What can hang from each mark
z_424: z_123 z_590
z_590: z_424 z_455
z_25: z_492
z_123: z_424 z_492
z_492: z_123 z_590
z_662: z_25 z_747
z_455: z_590

Every row comes from one small tree of marks. The marks that hang from a mark follow it in brackets, in the order of their numbers. Every link used is in the known rows. Which tree was each row made from?
Known rows
z_590[z_424 z_455]: [-0.42  1.26 -0.29  0.33 -0.86  1.71  1.73  0.86  0.22 -1.08 -3.99 -0.20
  1.28  2.21 -0.95  0.02 -0.80  2.48 -0.55]
z_662[z_25[z_492[z_123 z_590[z_424 z_455]]]]: [-0.06  1.99  0.79  0.18 -1.30  3.36  0.63  0.51  0.27 -0.41 -5.84 -1.02
  1.16  1.30 -0.29 -0.39  2.99  4.12  0.11]
z_25[z_492[z_123 z_590]]: [-1.55  2.10  0.30  0.14 -1.43  3.94 -0.42 -1.39  0.61 -0.75 -3.20 -0.49
  1.22  0.38 -0.22 -0.72  1.78  1.98 -1.49]
z_662[z_25[z_492[z_590[z_424]]] z_747]: [-0.88  1.73  0.54 -2.10 -2.82  2.59 -2.59  0.32  2.73 -1.27 -6.73 -1.46
  0.18 -1.64  2.10 -3.04  2.58  2.51  2.18]
z_424[z_123[z_492] z_590[z_455]]: [-1.29  2.10 -2.35 -1.21 -3.47  1.90  0.85  1.35  0.10  1.35 -2.21 -1.92
  2.60 -0.01 -0.29  0.11 -0.11  2.34 -2.01]
z_123[z_424 z_492[z_590[z_455]]]: [-1.61  3.65 -1.37 -0.35 -2.87  2.47  1.05  2.79  0.40  0.87 -1.75 -1.41
  1.73  0.64 -1.59 -2.22  0.17  2.60 -1.35]
z_455[z_590[z_424[z_123[z_492]]]]: [-0.73  1.71 -1.03 -0.04 -3.25  3.07  0.20  0.67  0.85  0.73 -3.92 -1.98
  2.47 -0.28 -1.62  1.29 -1.36  1.53 -0.38]
z_590[z_424[z_123] z_455]: [ 1.03  1.62 -0.79  0.53 -1.67  1.62  1.33  0.45 -0.20 -0.88 -5.06 -0.44
  2.40  2.72 -1.00  1.56 -1.31  1.09 -0.66]
z_123[z_424]: [-0.85  1.39 -0.04 -0.42 -2.09  1.48 -0.35  1.86 -0.16 -0.50 -0.82 -0.47
  2.10  0.31  0.04 -2.50 -1.52  0.42 -1.42]
z_455[z_590]: [-2.20  0.51 -0.72  0.03 -1.52  3.20  0.73 -0.33  1.41 -0.74 -1.22 -1.26
  2.25  0.66 -0.39 -2.04 -1.62  1.67 -0.02]
z_492[z_123[z_424] z_590[z_455]]: [ 0.39  2.56  0.07  1.59 -1.97  3.86  1.19  1.81  0.14 -0.89 -1.04 -0.73
  2.04  2.54 -2.09 -1.62  0.08  2.07 -1.90]
z_492[z_123[z_424]]: [-0.48  0.92  1.00  1.36 -1.89  2.76 -0.36  1.53 -0.94 -0.76  0.02 -0.68
  2.68  0.72 -0.87 -0.96 -0.83  0.53 -2.52]
z_492[z_123 z_590[z_424 z_455]]: [ 0.54  2.27  0.08  1.25 -1.29  3.80  1.67  0.24  1.06 -1.93 -3.76 -0.77
  0.69  2.64 -2.08  0.73  0.38  2.99 -1.16]
z_424[z_123[z_492[z_590[z_455]]]]: [-1.43  3.45 -2.87 -0.69 -3.16  2.31  1.23  0.34  0.72  0.45 -3.84 -1.98
  2.50  1.33 -1.00  0.71  0.02  1.77 -1.20]
z_590[z_424]: [-0.78  1.10 -0.10 -0.84 -1.42  1.37  0.11  0.36  0.70 -1.53 -3.43 -0.38
  0.81  0.27  0.08 -0.21 -1.22  1.39 -0.84]
z_455[z_590[z_424]]: [-0.63  0.75  0.03  0.10 -1.53  3.29  0.63  0.23  1.72 -1.13 -2.97 -0.82
  1.17  0.76 -1.07 -1.09 -1.68  2.11  0.35]

Write each row's tree
[-1.39  2.26 -0.82 -0.79 -3.18  2.05  0.61  3.89 -0.03  1.90 -0.32 -1.18
  1.80 -0.66 -0.83 -2.79  0.02  3.14 -2.16] : z_123[z_424[z_590[z_455]] z_492]
[-0.21  1.59  1.45  0.63 -2.06  4.13 -0.90  0.75  1.49 -1.02 -6.27 -1.45
  1.27  0.66  0.25 -1.30  3.53  3.67  1.34] : z_662[z_25[z_492[z_123 z_590[z_424 z_455]]] z_747]
[ 0.60  1.20  0.64  1.09 -2.25  3.44  0.71  2.77 -0.42  0.03  0.42 -0.56
  2.10  1.22 -1.22 -2.12 -0.09  2.65 -2.71] : z_492[z_123[z_424[z_590[z_455]]]]
[ 0.46  1.40  1.53  1.28 -1.86  3.97  0.07  2.30 -1.17  1.46 -1.25  0.33
  2.09  0.70 -1.11 -2.40  1.60  3.12 -2.42] : z_25[z_492[z_123[z_424[z_590[z_455]]]]]
[-0.04  1.14  1.59  0.24 -2.36  3.54 -1.42  1.69 -0.72  0.92 -0.79  0.08
  1.47 -1.07 -0.17 -2.59  1.24  2.08 -2.59] : z_25[z_492[z_123[z_424[z_590]]]]
[-0.58  1.23  1.75  1.48 -1.52  3.15 -1.00  1.09 -1.66  0.56 -1.69  0.13
  2.68  0.23 -0.65 -1.25  0.80  1.07 -2.31] : z_25[z_492[z_123[z_424]]]
[ 0.30  1.43 -1.81 -0.94 -2.63  1.90  1.07  0.50  0.59 -0.28 -2.57 -0.86
  2.32  1.35  0.07 -0.71 -0.86  1.70 -1.48] : z_424[z_123 z_590[z_455]]
[ 0.63  2.14 -0.18 -2.01 -3.70  2.41 -2.93 -0.06  2.28 -1.12 -7.73 -1.52
  1.32 -1.16  1.92 -1.50  2.09  1.16  1.98] : z_662[z_25[z_492[z_590[z_424[z_123]]]] z_747]
[ 0.21  1.57 -0.39 -0.58 -2.40  2.08  0.77  3.01  0.30  0.29 -0.47 -0.30
  1.71  0.72 -0.49 -3.67 -0.79  2.51 -1.71] : z_123[z_424[z_590[z_455]]]
[-1.61  1.87 -2.16 -2.39 -4.01  1.58 -0.69  0.71  0.64  0.93 -1.83 -2.04
  2.01 -1.85  0.70 -0.11 -0.42  1.25 -2.26] : z_424[z_123[z_492] z_590]
[-0.77  2.16 -1.32 -0.96 -3.12  1.26 -0.41  0.68 -0.16  0.24 -4.35 -1.56
  2.02 -0.58 -0.49  2.22 -0.88  0.61 -1.67] : z_590[z_424[z_123[z_492]]]
[-1.98  1.70 -0.38 -1.14 -2.37  2.74 -0.98  0.38  2.08 -0.45 -5.44 -1.63
  1.96  0.23  1.71 -3.79  2.92  3.11  1.98] : z_662[z_25[z_492[z_590[z_455]]] z_747]
[ 1.25  2.91 -1.49 -1.44 -2.86  2.09 -0.21 -0.49  1.83 -2.02 -5.23 -0.73
  0.74  0.83 -0.33  0.45 -1.06  0.63 -0.55] : z_492[z_590[z_424[z_123]]]
